Each row was made from one walk, in order. Every step used is in the known rows, and no mark comes twice. Write each row's walk.
Known rows
meka neki nevi: [ 0.76 -1.30 -0.52 -0.49  0.17  1.31 -0.05 -1.58  0.78 -1.22  0.94 -0.85
 -1.16 -0.33  0.11 -2.36 -0.77 -1.40  0.24  0.92 -2.30  1.30  3.05 -0.21
  0.39]
pudo morapuf: [-0.07 -0.63 -0.01  0.12 -1.64  0.67  0.10 -1.15 -0.89  0.03  0.50 -1.83
 -1.27  1.11 -1.12 -3.07  0.09 -0.88 -0.40  0.84 -1.77  1.74 -0.41  0.66
  1.03]
bisiv lolebep pudo neki nevi: [ 0.14 -2.01  0.72 -0.55  0.97  0.97  0.75 -1.20  1.13 -0.12  1.35  0.03
 -2.47  1.21 -1.16 -3.09 -1.37 -0.03  4.17 -0.06 -3.40  0.86  3.24 -2.05
  2.12]
nevi neki mumane: [-1.22 -1.15  0.50  0.71 -0.72  1.67 -0.79 -0.36 -0.43  0.02  0.51 -1.13
 -2.06  1.08 -0.43 -1.41 -2.53 -0.64 -0.27  0.35 -0.94  2.28  0.42  1.15
  0.37]
lolebep pudo morapuf mumane: [ 1.07 -0.81  0.72  0.70 -0.86  0.13  0.80  0.00 -0.31 -2.27 -0.08 -0.65
 -1.87  1.50 -0.58 -2.03 -0.99 -1.07  1.08  1.07 -3.67  2.06  0.38  1.42
  1.75]
lolebep mumane: [ 0.21 -2.03  1.23  0.49 -0.79  0.77  0.12 -1.32 -0.18 -0.98  0.79 -1.46
 -1.44  0.64 -0.80 -3.53 -0.87 -0.11 -0.95  0.61 -1.00  1.47  0.25  1.14
  1.39]
morapuf pudo neki meka lolebep mumane: [ 1.49 -3.26  1.35  0.59  0.63  0.84  0.82 -1.22 -1.16  0.49  0.78 -1.29
 -2.11  1.42 -1.57 -2.95 -1.54  0.11  0.82 -0.20  1.86 -0.13  1.25 -3.16
  2.20]
meka lolebep mumane neki nevi: [ 0.51 -3.11  1.11 -0.68 -1.06  0.22 -0.27 -1.65 -0.17 -2.39  1.83 -1.70
 -3.83  1.05 -1.10 -4.27 -0.85  1.63  2.47  0.50 -1.12  0.83 -0.62 -2.03
  2.20]
neki meka lolebep pudo morapuf mumane: [ 1.42 -0.98  0.62  1.82  0.14  0.34  1.10 -0.09 -0.20 -2.83  0.04 -1.26
 -2.95  1.44 -0.40 -3.62 -1.70 -1.15  1.89  0.74 -1.05  1.51  1.23  0.37
  2.19]
morapuf pudo neki: [ 0.48 -2.27  0.40 -0.45 -0.37  1.17  0.26 -1.16 -1.09  0.89  0.65 -0.94
 -0.59  1.28 -1.66 -1.84 -1.85 -0.87  0.06 -0.02 -0.40  0.87  1.51 -2.67
  0.78]
pudo morapuf mumane: [ 0.83 -1.30 -0.07  0.48 -1.78 -0.02  0.81 -0.52 -1.03 -0.81  0.06 -1.53
 -1.83  1.45 -0.64 -1.49 -0.68 -1.01 -0.69  1.12 -3.02  1.71 -1.93  0.99
  1.45]
lolebep mumane neki meka: [ 0.16 -2.83  1.07  1.32 -0.02  0.07  0.22 -1.18 -0.10 -0.43  0.76 -1.45
 -3.79 -1.81 -1.02 -5.62 -0.80  1.16  0.73 -0.19  0.76  0.82 -0.59 -1.62
  2.31]
bisiv neki mumane lolebep: [-1.34 -2.75 -0.04  0.87  0.61  2.22 -1.34 -0.53 -0.11  0.58  1.14 -0.30
 -0.84  1.07 -0.45 -2.86 -0.18 -2.06  0.97 -0.46 -2.66  2.86  1.40  4.05
  0.63]
meka neki: [ 0.40 -0.92 -0.09  0.10 -0.25  1.14  0.23 -1.24 -0.14 -0.08  0.92 -1.66
 -0.48 -0.27 -0.03 -2.81 -1.08 -2.01 -1.28  0.74 -0.78  1.68  2.45  0.77
 -0.38]
nevi neki: [-0.99 -0.81  0.82  0.15 -0.89  1.20 -0.27 -1.27 -0.69 -0.09  0.50 -1.91
 -1.86  0.20 -0.91 -2.82 -2.88 -0.40 -0.10  0.40  0.37  1.92  0.51  0.73
  0.54]
mumane lolebep: [-0.86 -2.74  0.03  0.54  0.13  2.10 -0.77 -1.29  0.14 -0.13  0.74 -2.05
 -0.34  1.02 -0.77 -4.34 -1.39 -1.92  0.74  0.62 -2.03  2.85  2.28  2.38
  0.45]
neki bisiv lolebep mumane: [-1.20 -2.76  0.74  0.99  1.65  1.70  0.37 -1.10 -1.26  0.01  0.68 -1.86
 -2.36  1.72 -0.54 -2.02 -0.84 -0.19  0.31 -0.08 -2.44  1.44 -1.56  0.35
  1.03]
meka lolebep: [-0.15 -1.21  0.41  0.25 -1.02  1.31 -0.08 -1.38 -0.36 -1.73  1.40 -2.47
 -1.36  2.24 -0.72 -4.48 -2.26 -1.14 -0.23  0.45  0.77  1.82  1.85  0.56
  0.25]
pudo neki bisiv lolebep: [-0.91 -1.93  0.14  0.47  1.50  1.30  0.58 -1.15 -1.71  0.85  1.12 -1.35
 -2.48  1.92 -1.07 -1.88 -0.79 -0.36  1.59 -0.72 -1.45  1.23 -1.00 -2.14
  0.56]
bisiv lolebep: [-1.13 -2.11 -0.04  0.26 -0.22  1.43  0.47 -1.44  0.13  1.61  0.93 -2.35
 -1.51  1.29 -0.74 -3.66 -2.44 -1.34 -0.15  0.27 -1.59  1.52  1.37  0.46
  0.54]
nevi neki bisiv: [-1.56 -0.62  0.59  0.89  0.99  2.04 -0.67 -0.94 -1.76 -1.89  0.22 -1.68
 -2.36  0.48 -0.63 -1.83 -2.19 -0.15  0.62 -0.08  0.17  2.27 -1.15  0.19
  0.00]
meka neki mumane lolebep: [-0.32 -2.77 -0.59  0.68  0.67  2.37 -0.93 -0.36  0.16  1.36  0.80 -1.22
  0.07  1.29  0.35 -1.48 -0.34 -3.15 -0.01  0.74 -3.79  2.93  3.13  2.62
 -0.53]
mumane neki: [-0.59 -1.86  0.31  0.05 -1.22  0.40 -0.30 -1.30 -0.40 -0.70  1.16 -1.93
 -2.52 -0.45 -1.13 -4.92 -1.52  0.13  0.60  0.06 -0.15  1.79 -0.02 -1.31
  0.62]
mumane lolebep pudo: [-0.63 -2.36  0.79  0.84  1.03  2.35 -0.76 -0.79  0.99 -1.48  0.60 -1.15
 -0.33  0.88 -0.76 -4.76 -1.61 -2.04  2.48  0.61 -2.64  3.21  4.45  2.76
  0.75]
nevi neki bisiv lolebep: [-2.32 -1.55  0.37  0.63  1.65  2.17 -0.01 -1.06 -1.66  0.90  0.33 -2.38
 -2.86  1.12 -0.67 -1.44 -2.85 -0.47  1.23 -0.24 -1.07  1.89 -1.40  0.08
  0.09]
nevi neki bisiv lolebep pudo: [-2.14 -1.14  1.14  0.93  2.70  2.29  0.01 -0.54 -0.93 -0.56  0.15 -1.51
 -2.93  0.85 -0.64 -1.91 -3.24 -0.63  2.94 -0.26 -1.67  2.23  0.78  0.71
  0.37]

Which walk is each row?
[-0.36 -1.78  0.56  0.41  0.15  1.62 -0.46 -0.54 -0.02 -0.45  0.28 -1.32
 -0.45  1.45 -1.14 -3.84  0.18 -1.87  2.91  1.00 -4.04  3.08  2.41  2.76
  1.36] | mumane lolebep pudo morapuf
[ 0.14 -1.08 -0.37  0.56 -0.14  1.54 -0.24 -0.35  0.12  0.35  0.93 -0.86
 -0.79  0.80  0.46 -1.33 -0.73 -2.26 -1.44  0.61 -2.08  2.03  2.45  1.09
 -0.50] | meka neki mumane
[-0.21 -0.93  0.37  1.32  0.65  1.01  0.08 -1.45 -0.19 -1.22  1.38 -1.26
 -2.76 -0.37 -0.64 -5.91 -1.50 -1.03  0.49 -0.88  3.04  0.97  1.77  0.90
  1.23] | bisiv neki meka lolebep
[-0.68 -1.05  0.75  1.16  0.19  1.37 -0.02 -1.34 -0.48 -0.72  0.69 -2.49
 -2.94  0.18 -0.69 -4.50 -3.63 -0.38  0.74  0.11  3.11  1.31  1.63 -0.20
  0.94] | nevi neki meka lolebep
[ 0.60 -2.19  1.15  1.51  0.15  0.95  0.41 -1.36 -0.09 -1.54  1.00 -2.05
 -2.49  0.74 -0.58 -5.09 -1.47 -0.16 -0.07  0.25  1.72  0.95  1.20  0.31
  1.92] | neki meka lolebep mumane
[-0.74 -1.16  0.21  0.81  3.10  2.23  0.52 -0.46 -0.43 -0.35  0.58 -1.25
 -1.51  0.68  0.22 -1.83 -1.43 -2.22  1.76 -0.06 -2.79  2.00  2.81  0.52
 -0.50] | meka neki bisiv lolebep pudo
[ 0.42 -2.00  1.40  0.29 -1.08  0.81  0.12 -1.37 -0.64 -1.56  1.48 -2.28
 -1.83  2.32 -0.81 -3.94 -1.36 -0.19 -0.38  0.65  0.20  1.45  0.38  1.08
  1.26] | meka lolebep mumane
[ 0.47 -2.77 -0.04  1.76 -0.16 -0.07  0.59 -0.70 -0.05 -1.55  0.31 -1.39
 -3.93 -1.54 -0.43 -4.63 -2.67  0.12  0.45 -0.02 -0.04  1.14 -0.59 -1.75
  1.83] | morapuf mumane neki meka
[ 0.59 -1.38  0.34  1.15  0.44  0.50  0.58 -1.34 -0.04 -0.25  0.89 -0.70
 -2.20 -0.68 -1.09 -4.60 -0.93 -0.17  0.61 -0.43  1.46  0.74  1.66 -2.22
  1.60] | pudo neki meka
[-0.31 -2.34 -0.14 -0.50 -0.86  0.64 -0.58 -1.59  0.52 -1.83  1.24 -1.17
 -3.14 -0.62 -0.95 -4.50 -1.30  0.79  2.07  0.32 -1.73  1.48  0.54 -2.26
  1.45] | mumane neki nevi
[ 0.20 -2.29  1.20  0.26  1.01  1.35 -0.26 -0.75  0.25 -0.55  1.08 -0.43
 -0.71  1.21 -1.38 -4.03 -0.69 -1.28  3.55  0.09 -2.28  2.55  3.66  0.72
  1.27] | mumane lolebep pudo neki
[-0.43 -0.99  0.19  1.49  1.03  0.98  0.04 -1.37  0.12 -0.65  0.80 -0.48
 -2.26 -1.92 -0.64 -5.51 -1.05 -0.86 -0.16 -0.94  2.12  1.04  1.53  1.20
  1.43] | bisiv neki meka
[ 0.01 -2.70  1.32  0.12 -1.26 -0.01 -0.01 -1.27 -0.68 -0.75  1.21 -1.72
 -3.01 -0.35 -1.23 -4.43 -0.58  1.10  0.38  0.20 -0.61  1.31 -1.39 -0.79
  1.62] | lolebep mumane neki
[ 0.93 -2.47 -0.40 -0.56 -1.76 -0.59  0.36 -0.91 -0.70 -1.59  0.46 -1.04
 -3.76  0.27 -0.95 -1.85 -0.19  0.87  2.18  0.99 -4.38  1.19 -2.88 -2.00
  2.46] | pudo morapuf mumane neki nevi
[ 0.42 -2.91 -0.26  0.58 -0.99  0.86  0.16 -0.51 -1.02  0.18 -0.05 -1.94
 -0.90  1.94 -0.73 -1.72 -0.38 -1.87  0.60  1.31 -4.75  2.64 -1.04  2.43
  1.54] | pudo morapuf mumane lolebep
[-0.10 -0.69 -0.27  0.76  1.71  1.95 -0.15 -0.95 -1.23 -1.68  0.63 -1.40
 -1.15  0.22  0.23 -1.77 -0.49 -1.79 -0.52  0.17 -0.97  2.02  0.77  0.19
 -0.86] | meka neki bisiv
[-0.55 -2.89  0.95  0.31 -0.34  0.91  0.77 -1.41 -0.15  1.81  0.92 -2.14
 -1.83  1.42 -0.86 -3.10 -1.44 -0.46 -0.40  0.43 -2.06  1.09  0.05  0.67
  1.52] | bisiv lolebep mumane
[-0.08 -1.58  1.12  0.00  0.65  0.71  0.98 -0.82  0.19  1.09  1.24 -0.75
 -1.90  1.46 -1.39 -3.42 -1.69 -0.66  2.59 -0.33 -1.79  1.16  2.65 -1.13
  1.34] | bisiv lolebep pudo neki
[ 0.18 -2.68  1.48 -0.16 -1.65  0.05 -0.03 -1.31 -1.09 -0.99  1.78 -2.47
 -3.33  1.30 -1.22 -4.76 -1.10  1.00  0.97  0.19  0.49  1.24 -1.21 -1.00
  1.40] | meka lolebep mumane neki
[ 0.34 -0.20  0.98  0.11 -0.95  0.88  0.22 -0.66 -0.53 -2.02  0.96 -1.64
 -1.65  2.60 -1.11 -4.00 -0.62 -1.04  1.98  0.86 -1.23  2.09  1.95  1.13
  1.07] | meka lolebep pudo morapuf
[ 0.68 -0.74  1.36  0.24  0.08  0.51  0.37 -0.78  0.17 -1.57  1.18 -0.02
 -1.57  0.81 -1.34 -3.91 -1.00 -0.38  2.02 -0.13 -0.67  1.62  2.92 -0.86
  1.24] | lolebep pudo neki
[-0.63 -2.11  0.28  0.95  0.15  2.12 -1.03  0.33  0.17 -0.22  0.26 -0.56
 -0.57  2.48 -0.70 -2.30  0.58 -2.14  2.67  0.93 -5.39  3.42  2.29  3.39
  1.23] | neki mumane lolebep pudo morapuf
[-0.22 -2.07  0.19  1.02 -0.19  0.65 -0.02 -1.40 -0.41 -1.12  1.36 -2.52
 -3.69 -0.41 -0.95 -6.57 -2.28  0.11  1.50 -0.32  2.49  1.19  1.15 -2.24
  1.06] | mumane neki meka lolebep
[-0.40 -2.48  1.25  0.52  0.36  0.75 -0.42 -1.13 -2.23 -2.86  1.51 -2.23
 -3.91  1.65 -0.92 -3.68 -0.54  1.22  1.75 -0.30  0.24  1.60 -2.80 -1.24
  0.92] | meka lolebep mumane neki bisiv
[-1.73 -2.72  0.34  0.78  0.12  2.59 -1.48 -0.38 -0.36  1.05  0.42 -1.52
 -1.26  1.40 -0.50 -1.56 -2.07 -1.51  1.22  0.53 -2.68  3.23  0.97  2.98
  0.38] | nevi neki mumane lolebep
[ 0.79 -2.80 -0.07 -1.06  0.00  1.40  0.01 -1.49 -0.15 -0.35  0.65 -0.17
 -1.06  1.04 -1.53 -1.47 -1.55 -0.23  1.54  0.24 -1.92  0.53  2.06 -3.56
  1.60] | morapuf pudo neki nevi
[ 0.79 -1.52  0.79  0.37 -1.25 -0.68  0.64  0.02 -0.82 -1.70  0.22 -0.88
 -3.42  0.35 -1.01 -2.85 -0.87  0.09  2.34  0.68 -3.44  1.89 -1.28 -0.59
  2.00] | lolebep pudo morapuf mumane neki
[ 1.16 -2.95  1.16  0.72  0.75  0.67  0.41 -0.25  0.06 -1.43  0.60 -0.15
 -1.31  1.66 -0.87 -2.35 -1.54 -1.41  3.11  0.35 -3.54  2.47  2.19  0.91
  1.75] | morapuf mumane lolebep pudo neki
[-0.13 -1.04  0.34  0.57  1.06  1.05 -0.08 -1.06 -1.67 -1.88  1.01 -0.63
 -2.03  1.34 -1.06 -2.22 -0.18 -0.04  0.97 -0.57 -0.27  1.65 -0.89 -1.64
  0.50] | pudo neki bisiv
[-0.63 -2.57  1.09  0.78  0.63  0.73 -0.43 -0.99 -1.77 -2.26  0.90 -1.42
 -3.44  0.07 -0.94 -3.37  0.09  1.31  1.09 -0.30 -0.93  1.71 -2.92 -1.08
  1.13] | lolebep mumane neki bisiv
[-1.05 -3.11 -0.29  1.07  0.26  2.54 -1.24 -0.44  0.39  0.08  0.76 -1.23
 -0.40  1.97 -0.24 -2.75 -1.04 -2.14  0.55  0.52 -3.45  3.21  2.21  2.83
  0.37] | neki mumane lolebep
[ 0.32 -1.71  0.45  0.54 -0.43  0.33  1.41 -0.05 -0.22  0.44 -0.01 -1.33
 -2.29  2.05 -0.65 -1.68 -1.67 -1.40  1.52  0.87 -4.95  1.66  0.04  1.08
  1.86] | bisiv lolebep pudo morapuf mumane
[ 0.86 -0.68  1.57  0.04 -0.22  0.52  0.43 -0.88 -0.28 -2.23  1.79 -0.81
 -1.91  2.41 -1.31 -4.22 -1.52 -0.47  2.65 -0.11  0.55  1.48  3.08 -0.94
  1.05] | meka lolebep pudo neki
[-1.86 -0.60  0.86  0.55  1.74  1.75  0.29 -0.33 -1.95  0.57 -0.18 -1.65
 -3.04  1.48 -1.05 -1.03 -1.29 -0.38  3.43  0.09 -3.01  2.09 -1.20  0.53
  0.96] | nevi neki bisiv lolebep pudo morapuf
[-0.77 -3.50  1.11 -0.14 -0.71  0.18  0.55 -1.34 -0.60  2.16  1.26 -2.45
 -3.45  0.28 -1.24 -4.03 -1.28  0.72  0.90 -0.02 -2.01  0.90 -1.53 -1.14
  1.77] | bisiv lolebep mumane neki
[ 1.39 -2.20  1.54  0.90  0.12  0.06  0.84 -1.40 -0.66 -0.63  1.50 -1.22
 -2.95  1.00 -1.27 -4.37 -0.45  0.66  0.96 -0.28  2.17  0.22  0.40 -1.92
  2.38] | pudo neki meka lolebep mumane
[ 0.20 -2.61  0.12  0.05 -0.25  1.55 -0.28 -0.25 -0.87  1.12  0.64 -0.14
 -0.67  2.26 -1.21 -0.41 -1.58 -1.12 -0.18 -0.14 -1.83  1.24  1.40 -2.02
  0.60] | morapuf pudo neki mumane
[ 1.42 -3.36  0.68  0.17  1.12  0.91  0.15 -0.55  0.96 -2.66  0.69  0.70
 -1.79  1.42 -0.69 -1.90 -1.28 -0.71  4.67  0.65 -5.20  2.09  2.69 -0.06
  2.54] | morapuf mumane lolebep pudo neki nevi
[ 0.64 -2.99 -0.19 -0.09 -0.93  0.00  0.02 -1.09  0.29 -2.76  0.76 -0.93
 -3.70 -0.34 -0.48 -2.83 -2.11  0.64  1.71  0.60 -3.00  1.33 -1.02 -2.09
  1.90] | morapuf mumane neki nevi
[ 0.96 -1.73  0.55  1.52  0.04 -0.47  0.89  0.02 -0.29 -1.89 -0.20 -0.68
 -4.10 -1.10 -0.82 -4.09 -1.00  0.23  2.68  0.28 -2.00  1.35 -0.42 -1.19
  2.73] | lolebep pudo morapuf mumane neki meka
[ 0.24 -1.50  0.57  1.00  0.57  0.09  0.27  0.31 -1.93 -3.50 -0.12 -0.66
 -3.93  0.83 -0.77 -1.79 -0.19  0.37  3.18  0.19 -3.73  2.20 -2.96 -0.84
  1.50] | lolebep pudo morapuf mumane neki bisiv
[ 0.38 -1.02  1.08  0.74  0.02  0.90 -0.17  0.08  0.41 -1.51  1.18  0.81
 -1.65  1.76 -0.81 -2.34 -0.67 -0.59  2.02 -0.20 -2.02  1.98  2.79 -0.25
  1.08] | lolebep pudo neki mumane
[ 0.23  0.07  0.96  1.10  0.86  0.68  0.41 -0.68 -0.45 -1.54  0.85 -0.55
 -2.90  0.02 -1.02 -5.48  0.03 -0.90  2.68 -0.53  1.17  1.13  1.90  1.56
  2.01] | bisiv neki meka lolebep pudo morapuf
[ 0.97 -2.21 -0.01  1.04 -1.22 -0.63  0.90 -0.63 -1.47 -1.06  0.54 -2.43
 -4.52  0.56 -0.83 -3.94 -1.22  0.17  1.50  0.31 -0.22  0.85 -2.37 -2.14
  2.19] | pudo morapuf mumane neki meka lolebep
[-0.91 -1.63 -0.52  0.47  2.13  2.06  0.51 -1.04 -1.19  1.16  0.70 -2.10
 -1.57  0.82  0.18 -1.36 -1.19 -2.07 -0.04 -0.07 -2.20  1.64  0.66 -0.11
 -0.77] | meka neki bisiv lolebep
[ 0.02 -1.44  0.12  1.55  0.23  1.34  0.13 -1.42  0.19 -1.75  1.01 -2.25
 -2.14  0.70 -0.52 -5.73 -2.44 -1.07  0.11  0.12  2.36  1.35  2.64 -0.25
  0.87] | neki meka lolebep
[-1.94 -2.72 -0.16  0.53  1.34  1.44 -0.06 -1.11 -1.41  0.28  1.00 -2.43
 -3.60  0.64 -0.91 -3.48 -1.63  0.06  1.85 -0.65 -1.65  1.72 -1.72 -2.11
  0.21] | mumane neki bisiv lolebep
[ 0.39 -1.78  1.42  1.30  0.65  0.55  0.39 -1.44 -0.45 -1.03  1.38 -1.15
 -3.11 -0.22 -0.76 -5.38 -0.60 -0.03  0.35 -0.77  2.56  0.55  0.42  1.49
  2.20] | bisiv neki meka lolebep mumane
